Each row was made from one walk, in order. Every step used is in the known rows, and no mark comes twice. Write each row's walk.
In the rows, 128 means zero.
Known rows:
kipeka/motip/vuvig: [162 118 142 176  80 162 134 130 192 147 133 154 111  88 129 143 204  92
 110 141  91 102  95  89  84 124 120 102 103 109 150 172 112 119 124  94
 159 103 163 149 153 112 118]
zamu/malig/kuned/gisum/vasavak/riruv/baso: [138 194 155 154  20  40 133 145 120 159 137 142 153 108 128  75  42 118
 109  35 155  78 130 171 130  63  62 128 118  80 111 178 175  84 122 165
 101 164 108 105 140 125 139]
refu/kuned/vuvig/motip/kipeka: [153 131 150 140  72 218 131 146 167 139 134 110 135 106 140 176 163  91
 108 123  76  81 125 110  85 115 148  97 175 159 137 181 117 100 152  87
 163 118 167 159 145 103 154]
rosaz/bibu/zamu/malig/kuned/vuvig: [ 68 142 156  43 124 152 129 187 137 147 123  81 133 149 130  63 113 127
  78 125 104 109 164 102 143 144 114 110  98 108  59 145 159 101 129 110
 138 166 135 102 131 136 125]
kipeka/motip/vuvig/kuned/gisum/vasavak/riruv/genuk: [205 191 139 229  17  90 132 133 109 167 142 155 129 114 111 155 135  75
 109  69 141  68 112 163  75  63  55 124 114 124 144 193 138  91 118 143
 127 109 160 140 142  97 144]
vuvig/kuned/zanuv: [123 156 147 100  80 134 121 132 127 129 131 123 128 125 134 148 216 110
 100 128 114  80 114  97 102 135  87 143 132  92 146 181 119 137 129 122
 120 143 114 155 141  99 111]
riruv/genuk: [141 149 146 146  91  93 105  83 176 138 141 148 125  91 115 115 187 126
 112 146 127  95  78  78 126 136 111 136 123  79 184 175 100  93  96 133
 132 122 103 152 131 114 114]
sema/rosaz/bibu/zamu/malig: [ 73 148 144  56 154 114 104 112 141 133 134 106 128 169  90  44 190 123
  84 159 106 132 134  77 151 180 136 106  71  84  82 167 128 102  93 124
 133 170 128  94 129 125  76]
zanuv/kuned/gisum/vasavak: [119 157 164 164  40  85 139 145 125 124 134 123 149  91 139 137 143 109
 111 112 151  93 119 150  96  94 124 114 125  68 157 178 118 107 129 159
 133 145 110 141 133 110 124]
zanuv/kuned/malig/zamu: [114 123 176  93  82 119 129 154 136 125 150 134 110 144 103 127 168 112
  90 156 162  93 134 117 110 152 169 118 138  56 101 158 158 118 115 123
 137 132 106 147 134 142 113]
sema/rosaz/bibu/zamu/malig/kuned: [ 63 148 151  25 141 119 108 162 143 146 121 102 139 165 104  31 152 134
  90 140 106 126 147  91 153 173 136 104  72  92  77 157 132 107 109 126
 131 190 132  91 133 130  91]
genuk/riruv/vasavak: [132 140 152 147  77  80  95 109 186 118 150 139 109  71 126 106 164 113
  93 105 123  74  88  94 120  90 134 118 104  69 171 157 102  89 123 137
 149 126  72 139 137 101 131]
zanuv/kuned/gisum: [121 149 175 134  67 105 130 144 139 124 134 126 137  95 127 141 163 122
 108 144 139  99 102 127 104 122 136 125 129  73 145 171 108 113 130 134
 139 138 104 155 130 116 119]
kipeka/motip/vuvig/kuned: [166 127 148 155  86 171 129 158 161 147 133 153 108 100 119 157 210  88
 100 124  90  85 106  95  66 117 103 112  97 118 145 170 114 129 139  97
 157 105 168 158 158 103 115]
malig/kuned: [105 132 156 107  83 123 126 155 178 137 124 136 144  82 146 106 152 130
 119 121 118  98 108 100 114 123 122 117 116  85 154 166 116 123 128 122
 134 144 117 143 148 120 120]
refu/kuned/vuvig: [107 146 153 120  94 170 119 140 145 118 132  92 151 111 140 146 160 113
 109 132 114  89 120 117  91 123 133 123 162 114 150 160 116  96 137 107
 148 124 108 154 134 104 138]
vuvig/motip/kipeka: [163 114 146 161  74 167 132 112 203 147 139 159 115  82 130 146 193  96
 111 133  80  95 100  79 104 123 134  95 132 124 152 195 110 124 129  98
 153 120 172 151 154 114 124]
gisum/vasavak: [111 139 136 169  68  98 128 107 165 122 136 138 141  80 144 115 169 107
 115 107 131  97 112 109 107 104 111 109 116  75 170 181 118 115 113 143
 131 135 118 132 147 109 112]
bibu/rosaz: [ 94 137 138 124 115 113 113 103 166 131 137 135 136  96 104 101 209 112
 109 141 117 118  96  76 120 156 139 137 120  96 156 169 105 114 109 127
 135 152 114 152 154 110  90]
zamu/bibu: [100 125 142 130 116 106 126  94 173 135 154 135 122 106 103 105 205 105
  97 147 104 112 111  78 138 149 121 127 119  81 122 168 128 124  98 141
 139 142 110 139 136 124  88]
gisum/kuned: [113 138 162 127  90 125 116 151 156 123 121 131 144  75 149 123 191 120
 110 145  99 100  84  98 105 121 125 114 120  87 182 145  94 107 120 150
 130 137 121 143 148 114 131]
sema/rosaz/bibu/zamu: [ 80 147 133  80 149 112  96 104 152 134 139 106 139 152  98  74 218 122
  98 167 112 133 127  75 141 178 152 104  85  97 114 172  99 107  89 124
 139 153 122 118 131 116  93]
malig/zamu/bibu: [ 98 127 142 117 115 103 124 102 161 133 167 144 109 135  91  94 184  96
  81 141 113 116 132  94 152 161 131 123 117  82  96 167 177 133  88 144
 136 151 114 129 136 138  75]
sema/rosaz: [107 151 154 120 112 125 105 107 178 124 136 136 149 106 112 108 211 121
 111 144 124 115  90  93 109 147 151 111 103  83 163 180  86 115 107 113
 139 146 114 135 140 108 101]
malig/zamu/bibu/rosaz/sema: [ 72 156 130  92 150  97 110  95 146 144 157 143 129 154  49  58 239  87
  85 137 126 143 123  97 166 203 157 139 122 103  96 158 151 120  68 162
 141 190 113 136 146 124  57]
refu/kuned/malig/zamu/bibu: [ 84 128 139  78 107 120 123 122 131 119 163 125 106 180  79 106 165  90
  82 138 127  99 151 116 131 168 146 136 167  85  71 155 191 118  96 143
 134 144 106 139 120 141  89]
zanuv/kuned/malig/zamu/bibu: [ 99 117 172  84 103 110 134 141 128 135 168 132 101 165  76 113 180  99
  74 159 148 101 150 109 135 172 172 123 139  59  64 152 178 125 101 146
 139 148 105 139 127 151  93]
motip/vuvig/kuned/gisum: [134 155 154 149  77 141 128 161 144 133 132 143 127 106 107 149 174  93
  98 103 126  83 108 128  65 111  89 131 104 106 140 176 131 131 136 112
 137 120 141 162 141 106 116]
motip/vuvig: [129 122 146 164  94 146 124 126 185 138 137 146 131  86 123 132 199 102
 111 139 119  97 101  92  86 130 119 113 102  95 156 170 119 120 122 112
 143 113 131 148 151 117 114]
zamu/malig: [107 130 159 115 100 119 128 112 172 126 132 138 121 103 121  89 162 120
  97 133 113 104 102  88 120 133 106 125 106  67 129 166 140 114 117 116
 131 143 119 124 144 123  90]
zanuv/kuned/gisum/vasavak/riruv/genuk: [160 190 165 201  22  37 127 110  99 152 147 128 157 105 126 133 123 116
 122 109 181  82 113 164 117  83  97 131 140  73 155 184 122  70 109 177
 115 138  92 133 130 111 146]
rosaz/bibu/zamu/malig/kuned: [ 68 128 147  44 126 111 123 162 143 144 122 107 123 142 124  43 132 131
  89 136  99 116 151  85 155 155 110 116  88  90  72 150 156 108 116 131
 130 170 131 104 137 137  96]
bibu/zamu/malig: [ 90 120 150  92 109 104 128 120 143 130 131 123 110 121 113  74 152 122
  87 144 107 117 125  78 144 147 105 126  96  77 103 165 157 104 106 122
 128 144 121 113 140 129  84]
genuk/riruv/baso: [163 159 149 149  89  75  95  77 191 138 152 150 106  87 105 108 164 128
 101 117 127  73  76  83 133 121 126 132 110  71 191 166  93  73 106 141
 143 126  75 158 126 108 133]
sema/rosaz/bibu/zamu/malig/kuned/vuvig/motip: [ 85 160 158  31 134 189 134 187 143 153 126  81 141 163 111  67 123 120
  80 114  90 117 164 113 138 157 145  87  88 135  51 168 135 104 132  89
 151 182 170  87 132 125 125]
rosaz/bibu/zamu/malig: [ 79 127 138  75 136 106 118 113 143 131 136 110 110 147 110  54 169 121
  84 157 100 122 139  71 152 162 109 120  87  83  80 158 149 102 101 131
 132 151 126 108 133 132  84]

Which walk is each row?
[ 88 161 136 113 132 110 105  99 165 138 129 140 150 106  90  83 243 110
 116 138 130 131  86  89 126 170 147 135 123 100 160 164  86 103  92 135
 142 166 109 155 153 102  88] : bibu/rosaz/sema
[121 124 137  94 117 159 134 161 127 157 161 155  78 185  34 119 213  53
  62 118 105 103 150  98 102 177 144 133 115 123  52 157 187 140 106 119
 152 142 174 149 149 134  79] : kipeka/motip/vuvig/kuned/malig/zamu/bibu/rosaz
[122 137 184 126  89 161 131 159 143 133 137  98 147  96 136 153 176 124
 103 153 132  91 120 112  96 125 155 112 134  86 142 157 103 102 143 109
 152 129 105 150 139 115 143] : zanuv/kuned/vuvig
[106 148 147  89  64 130 129 152 158 142 118 123 147 107 159 125 176 125
 117 127 115  91 115 105 123 133 104 128 137  90 144 175 120 131 130 124
 118 157 111 141 142 113 127] : malig/kuned/zanuv
[ 79 134 167  60  97 151 140 196 136 145 118  96 133 122 133  80  96 128
  84 113 112 104 150 108 134 127 111 116 108 104  86 153 166 102 136 102
 135 158 130 109 137 133 123] : bibu/zamu/malig/kuned/vuvig
[ 86 129 125 100 132 105 110 105 154 133 140 111 121 131 118  85 198 119
  98 165 104 121 131  70 143 162 125 116  98  94 109 166 118 107  95 129
 138 135 119 130 134 124 100] : rosaz/bibu/zamu
[ 75 140 143  59 133 116 121 138 114 135 165 140  99 183  37  95 202  80
  63 119 132 106 151  94 131 183 141 152 131  94  60 158 186 139  94 146
 129 167 123 148 139 136  68] : vuvig/kuned/malig/zamu/bibu/rosaz
[127 129 157 109  91 157 127 171 139 132 149 154 100 152  85 138 179  84
  77 112 150  77 141 119  69 141 124 125 112  91  98 164 183 137 124 109
 135 115 142 154 143 133 108] : motip/vuvig/kuned/malig/zamu
[104 134 164  67  89 180 159 195 140 150 124  99 122 116 136  97  89 119
  83  99  92 101 156 111 131 123 115 103 113 127  73 168 161 105 146  88
 146 156 161 107 141 129 131] : bibu/zamu/malig/kuned/vuvig/motip
[138 142 152 148  86 187 144 131 179 133 143 119 129  87 140 153 163 103
 102 115 100  93 111 106  97 115 134 106 132 122 132 185 110 113 135  82
 157 118 149 142 142 110 141] : kuned/vuvig/motip
[ 64 152 132  71 144 102 114 104 145 142 159 146 116 178  34  62 230  81
  78 132 146 134 131 101 154 205 171 143 140  91  67 155 162 117  66 151
 137 180 115 139 134 137  66] : kuned/malig/zamu/bibu/rosaz/sema
[112 148 172 127  89 168 120 176 147 125 121 104 155  83 155 142 174 114
 100 133 104  94  96 113  93 108 136 111 129 106 172 142  96  99 133 126
 138 131 127 140 141 114 158] : gisum/kuned/vuvig
[145 129 175 103  65 215 151 193 185 162 121 128 127 100 141 126 106 104
  92  93  77  82 133 111 103 103 124  89 130 138 100 175 149 116 162  80
 152 151 190 124 151 126 148] : zamu/malig/kuned/vuvig/motip/kipeka
[106 133 164  95  81 128 120 168 140 118 136 142 119 128 119 117 163 105
  87 134 132  95 111 118 106 137 152 115 135  75 131 143 153 114 107 142
 122 135 127 136 138 142 127] : gisum/kuned/malig/zamu
[158 123 151 124  77 173 136 178 147 142 145 162  82 154  91 149 182  73
  76 113 121  78 133 117  68 132 128 112 111 108  93 166 175 136 127  89
 150 103 175 152 147 131 110] : kipeka/motip/vuvig/kuned/malig/zamu
[159 121 153 136  78 177 135 168 158 144 133 155  94 126 102 160 201  81
  93 119 113  76 114 100  54 121 116 115 113 107 117 169 124 127 135  84
 154  94 170 163 146 117 125] : kipeka/motip/vuvig/kuned/malig
[126 118 164  79  75 199 151 200 156 166 120 113 119 117 132 110  98 108
  82 107  72  95 157 102 128 119 124  88 122 149  75 173 166 108 151  85
 151 151 191 113 148 132 142] : bibu/zamu/malig/kuned/vuvig/motip/kipeka
[ 72 143 136  24 105 119 127 160 123 148 117  93 126 170 138  60 154 128
  89 142  97 109 159  90 164 165  87 126 106  94  62 160 160 116 118 136
 114 183 125 102 131 132 102] : rosaz/bibu/zamu/malig/kuned/zanuv
[ 96 158 142 104 140 127  95 100 180 129 140 120 149 134 107  88 228 118
 108 157 118 119 104  86 119 165 155 103  93  86 140 175  81 115 100 120
 142 152 120 127 135 111  99] : sema/rosaz/bibu
[ 91 122 144  97 108 109 129 112 159 130 167 147  97 161  75  98 175  91
  73 138 135 107 139  99 140 165 143 127 134  70  69 164 186 132  87 134
 132 140 117 133 126 151  85] : kuned/malig/zamu/bibu
[161 133 167 148  67 215 132 181 170 148 124 123 138  77 154 172 174  93
  99 124  67  85 101 106  87 101 149  84 146 151 160 162  97 104 149 109
 154 124 187 144 153 112 174] : gisum/kuned/vuvig/motip/kipeka
[ 79 146 157  68  76  93 140 180 132 137 116 123 124 123 121  69  83 127
  88 105 116 111 134 122 142 124  96 128 103  88  86 166 172 110 122 126
 121 167 130 113 129 135 102] : bibu/zamu/malig/kuned/gisum
[166 151 148 162  62 158 136 167 150 142 129 154 108 107 112 162 177  81
  95 103  98  86 101 124  62 104  95 121 104 123 135 179 123 130 139  98
 153 108 172 161 143 104 119] : kipeka/motip/vuvig/kuned/gisum
[104 144 165 108  83 163 130 180 172 140 124 111 154  87 150 126 133 124
 107 110 122  92 120 116 102 113 129 112 128 105 140 161 118 116 142 100
 142 138 122 141 143 119 146] : malig/kuned/vuvig
[169 142 138 137  64 177 136 155 140 151 128 139 111 128 133 174 230  83
  99 127  86  78 114 100  74 127  87 124 115 123 134 181 120 136 141  96
 141 117 163 157 151  97 122] : kipeka/motip/vuvig/kuned/zanuv
[ 68 153 142  53 103  97 129 170 133 140 121 109 124 149 117  49  99 126
  84 116 108 116 147 115 150 141  99 122  93  93  63 160 165 110 117 134
 123 173 135 106 122 137 103] : rosaz/bibu/zamu/malig/kuned/gisum
[ 86 153 138  74 149 140 116 152 120 154 156 149 110 192  16  87 244  62
  68 113 147 112 148 113 113 200 149 146 119 113  57 151 175 131  89 146
 141 170 139 152 145 129  71] : motip/vuvig/kuned/malig/zamu/bibu/rosaz/sema
[ 92 138 152  52 115 181 147 187 143 152 128  86 122 143 133  78 104 118
  80 111  85 106 169 106 140 139 121  99 103 132  46 161 155 104 138  97
 150 162 166 100 135 132 132] : rosaz/bibu/zamu/malig/kuned/vuvig/motip
[ 63 164 142   5 123 125 113 160 120 149 117  90 142 190 118  51 171 130
  89 147 102 120 155  96 163 182 116 115  91  96  68 166 139 114 112 129
 115 203 127  89 127 124  96] : sema/rosaz/bibu/zamu/malig/kuned/zanuv
[ 98 132 170  83  90 123 132 163 170 138 118 137 133  98 137  78 122 133
 104 114 112  98 116 102 122 125 104 122 106  75 124 159 146 119 132 120
 129 162 123 121 146 128 104] : zamu/malig/kuned
[ 99 133 146  89  87 129 118 134 137 109 146 130 114 158 107 119 152 104
  96 132 141  90 135 123 105 150 148 128 164  83 108 160 173 109 112 120
 132 129 108 150 129 132 107] : refu/kuned/malig/zamu
[111 139 158  86  93 128 122 151 134 120 150 150 101 152  91 123 171 100
  78 114 148  83 133 115  94 141 126 132 126  76 102 169 171 136 116 112
 129 127 125 152 138 133 101] : vuvig/kuned/malig/zamu
[129 144 162 116  74 194 150 180 179 146 129 116 143  80 154 141 123 115
 108  95 102  88 126 120  98 107 132 100 132 129 128 177 115 119 152  85
 155 136 155 140 146 114 155] : malig/kuned/vuvig/motip
[ 60 160 163  23 141 160 114 185 134 148 121  76 151 171 108  52 131 130
  80 128 109 121 160 108 143 161 143  99  84 109  64 153 136  97 123 103
 139 184 137  89 128 129 118] : sema/rosaz/bibu/zamu/malig/kuned/vuvig
[137 172 164 195  26  62 141 131 102 139 145 119 163  98 142 137 127 109
 121 104 171  91 128 171 103  78 107 115 135  74 133 183 131  96 127 163
 119 143 101 129 143 111 138] : zanuv/kuned/gisum/vasavak/riruv
[ 63 160 145  60 140 110 110 149 120 140 144 135 129 170  52  68 231  81
  78 136 128 131 120 112 148 195 175 136 143  98  91 127 144 107  74 181
 129 190 124 134 137 136  91] : gisum/kuned/malig/zamu/bibu/rosaz/sema
[105 135 164 109  85 131 119 161 153 121 123 132 132 101 132 127 182 111
 105 141 121  90  92 101  92 124 141 120 136  76 156 143 101 106 116 138
 127 128 124 146 137 129 140] : gisum/kuned/malig
[147 136 179 137  79 188 150 162 151 138 143 103 133  90 140 169 167 112
 103 139 114  89 124 116  93 121 158 102 138 111 127 174 102 107 151  95
 165 125 137 149 143 110 151] : zanuv/kuned/vuvig/motip
[127 127 157 123  92 162 126 161 154 136 136 144 114 125  97 147 196  93
  94 118 141  73 120 104  57 130 115 128 114  92 123 167 132 128 134 102
 139 106 137 164 143 119 121] : motip/vuvig/kuned/malig
